Each row was made from one small tree. The marks that hang from a mark follow it in brackets, in alphabetical order. Every link used is in the known rows. Write each row's tree.
Known rows
A(P(C G)): [-1.96 -2.41 -1.82 -0.26 -1.06 -0.95  1.57  4.51 -0.06  2.11  1.19  0.82
  1.80  2.17  1.38  0.72 -2.19 -1.66  2.05]
A(P(G(M(C)))): [-2.80 -0.09 -3.21  0.70 -3.51 -2.56 -0.40  1.74 -1.59 -1.59 -1.40  0.95
 -1.40  2.27  1.40  0.02 -1.00 -0.30  2.19]
A(P(C)): [-1.19 -2.30  0.27  0.73 -3.35  0.51 -0.10  2.80  0.06  2.66  2.05 -0.46
  2.65  1.17  0.52 -0.71 -1.94 -0.29  0.13]
G(A(P) M(C(B))): [-2.97  0.28 -1.11  2.48 -6.47  0.83 -4.18  1.80 -1.29 -0.51 -4.89  2.55
 -0.86  2.40 -0.68  1.46 -2.31 -0.13  1.52]
S(A C(B G) P): [-2.79 -0.57  3.90  3.07  0.36  3.29  0.26  3.55 -0.78 -0.17 -4.86  5.73
 -2.62  5.59 -2.46 -0.03 -2.69 -2.37  4.06]
A(P(G)): [-1.83 -1.89 -1.37 -0.86 -0.27 -0.79  1.20  2.51 -0.37  0.59 -1.05  1.46
  0.73  1.62  1.22  1.28 -0.51 -1.15  1.51]
P(G(M)): [-0.46  0.30 -2.43 -0.85 -0.42 -2.58  0.87  1.44  0.36 -2.40 -2.32  1.19
 -2.79  1.12  1.84  2.37 -0.97 -1.68  1.32]
K(A(P(G))): [-2.81 -0.24 -3.24 -2.26  2.04 -0.14  1.58  1.49  0.30  2.16 -1.38  2.80
  2.14  3.57  0.28  1.32 -1.54 -1.93  1.82]
P(G): [-0.77  0.22 -2.19 -1.01  2.21 -1.27  1.57  1.76 -0.19 -0.47 -1.07  1.12
 -0.81  1.24  1.10  1.17 -0.10 -1.36  2.07]
S(P(G)): [-1.25 -1.82 -0.39 -1.41  2.66 -0.69  2.19  1.39 -0.63 -0.22 -2.31  0.81
 -0.37  2.23 -0.28  0.36 -0.12 -2.03  1.29]
P(A C(B G(M))): [ 0.20 -0.65 -1.30  3.85 -1.52  0.25 -0.43  5.64  1.43  0.03 -3.00  4.12
 -2.06  5.92  0.24  3.07 -4.59 -4.28  2.76]
S(A P): [-1.18 -0.37  2.37 -1.62  0.23  1.10  1.44 -0.56 -0.97  0.18 -0.99  0.91
 -1.55  3.53 -2.50 -0.56  0.57 -0.72  0.35]
K(A(P(C(B))) G M): [-2.04 -1.67 -4.81  0.25  3.39  2.87  0.33  2.13  1.55  4.43 -1.99  4.39
  2.03  7.62  0.24  2.83 -3.78 -3.59  2.81]
M(C(G(A(P)))): [-2.95  1.69 -1.75  1.33 -3.27  0.70 -2.86  1.44 -2.73 -0.12 -2.98  3.35
  1.71  2.63 -0.56  0.28 -3.03 -1.68  0.78]
K(A(P(C(B))) G(M)): [-1.83 -1.15 -3.45  2.04 -1.26  1.50 -0.67  3.15  1.39  2.36 -2.43  3.57
  2.05  5.89  0.37  3.27 -3.87 -3.96  1.51]
G(A M(C(B))): [-1.45  2.39 -1.86  2.40 -3.57 -0.01 -3.40  1.28 -1.09 -1.63 -4.49  2.13
 -2.60  1.86 -0.97  1.69 -1.92 -0.53  2.19]
P(G(A)): [-1.26  1.66 -3.01 -3.11  1.66 -0.89  0.18  2.47 -0.66 -0.52 -2.58  2.16
 -0.18  1.57 -0.07  2.54 -1.50 -2.39  1.67]
G(M): [ 0.37  0.18 -0.30  0.16 -2.55 -1.26 -0.80 -0.48  0.49 -1.98 -1.49 -0.08
 -1.84  0.14  0.94  1.19 -0.77 -0.42 -0.67]
M(C(B)): [-1.80  0.66 -0.60  4.20 -0.25  1.15 -1.24  0.86 -0.95  0.35 -1.47  1.23
 -1.10  1.35 -0.61 -0.92  0.25  0.70  2.95]
C(B): [-0.11 -0.99  0.98  2.83  0.37  1.86 -0.36  1.22  0.79  0.33 -2.59  1.89
 -0.91  0.96 -0.13  1.44 -0.08 -0.18  1.59]
K(A G M(C(B))): [-2.26  2.10 -6.74  0.74  6.43  1.98 -0.45 -1.11 -0.25  1.64 -3.31  3.85
 -0.94  7.38 -0.91  1.18 -1.37 -2.37  4.12]

Which tree is each row?
[-1.31  1.14 -3.76 -2.70  0.93 -1.29  0.68  4.70 -0.26  1.24 -0.36  1.39
  0.68  1.87  0.28  1.91 -3.05 -3.11  2.63]
P(C G(A))
[-0.96 -1.48 -0.27  2.50 -5.61 -0.79 -1.12  3.07 -0.04 -0.01 -1.37  2.27
  0.55  2.12  2.08  1.73 -4.52 -2.67 -0.47]
A(P(C(G(M))))
[-0.63  0.05 -0.19 -0.12 -3.53 -0.35 -1.45  2.46 -0.94 -0.86 -4.05  2.62
 -0.17  3.12 -0.56  2.28 -5.39 -4.36 -0.52]
S(P(C(G(A M))))
[-2.32  2.71 -1.83  3.88 -0.33  1.47 -2.85  2.08 -1.76 -0.49 -5.35  4.92
 -0.86  2.99 -1.08  1.50 -2.57 -1.99  2.89]
M(C(B G(A)))
[-1.99  1.19 -1.05  5.98  0.31  1.19 -1.48  1.37 -1.28 -0.58 -3.56  3.85
 -1.26  2.49 -0.21  0.32 -1.29 -1.00  3.08]
M(C(B G))
[-1.20 -0.38 -0.16 -1.61 -6.08 -0.15 -2.48  1.01 -0.29 -0.94 -3.01  1.52
  0.30  1.18  0.14  2.56 -2.80 -1.03 -1.42]
G(A(P) M)
[-1.73 -2.76  3.58  2.51  0.13  3.15 -0.16  2.98 -0.03  0.43 -3.37  1.86
 -0.27  2.02 -1.86 -1.61 -1.56 -0.48  2.98]
S(C(B) P)
[-0.33  1.04 -1.24  3.00 -3.46  0.55 -2.43  4.29  0.51 -0.33 -5.37  4.84
 -1.47  2.90  0.75  4.30 -5.32 -3.96  1.62]
P(C(B G(A M)))
[-3.81  1.62 -5.14 -0.74 -1.14 -1.95 -0.13  0.86 -0.95  0.14 -1.70  2.15
 -0.06  4.22  0.18  0.27 -2.14 -1.15  2.31]
K(A(P(G(M(C)))))
[-0.33  1.18 -0.59  2.55 -2.73  0.89 -2.85  1.95  0.29 -2.45 -7.56  5.66
 -2.34  2.27  0.63  5.05 -3.93 -3.26  0.81]
C(B G(A M))
[-1.62 -0.82 -5.63 -2.64  3.14  0.99  0.57  0.79  0.72  3.86  0.46  2.25
  2.94  6.95  0.32  1.65 -3.65 -3.45  1.21]
K(A(P(C)) G M)
[-3.43 -1.09  2.02  0.13  2.19  1.95  2.00  4.63 -0.41 -0.04 -3.68  4.24
 -3.01  5.62 -2.18 -0.09 -1.03 -1.87  5.78]
S(A C(B) P(G))
[-3.93  0.08 -1.74  2.27 -3.14 -0.56 -0.29  2.86 -1.16 -1.04 -3.37  3.98
 -4.07  5.66  0.04  1.71 -0.60 -0.50  4.73]
S(A(P(G(M(C(B))))))
[-0.35 -1.56  0.87  1.89  0.06  0.71  0.66  2.27 -0.73  1.05 -1.03  1.29
  1.35  2.55 -0.48 -0.23 -3.20 -3.20  0.09]
S(P(C(G)))
[-2.48  1.50 -3.33 -1.93 -1.22 -2.19 -0.86  1.22 -2.48 -2.52 -4.25  1.09
 -1.85  3.18 -1.04  0.57 -2.01 -2.20  2.01]
S(P(G(A M(C))))
[-2.45 -0.21 -0.91 -1.82 -3.20 -1.94  1.07  1.99 -0.30 -1.26 -1.99  2.95
 -3.13  4.26  0.82  2.57 -0.85 -1.55  1.53]
S(A(P(G(M))))
[-1.68 -0.57 -1.94 -2.93  1.07 -0.63  1.36  4.34 -1.03  1.48 -1.65  1.10
  1.17  3.02 -1.01  0.94 -2.80 -3.71  1.89]
S(P(C G(A)))
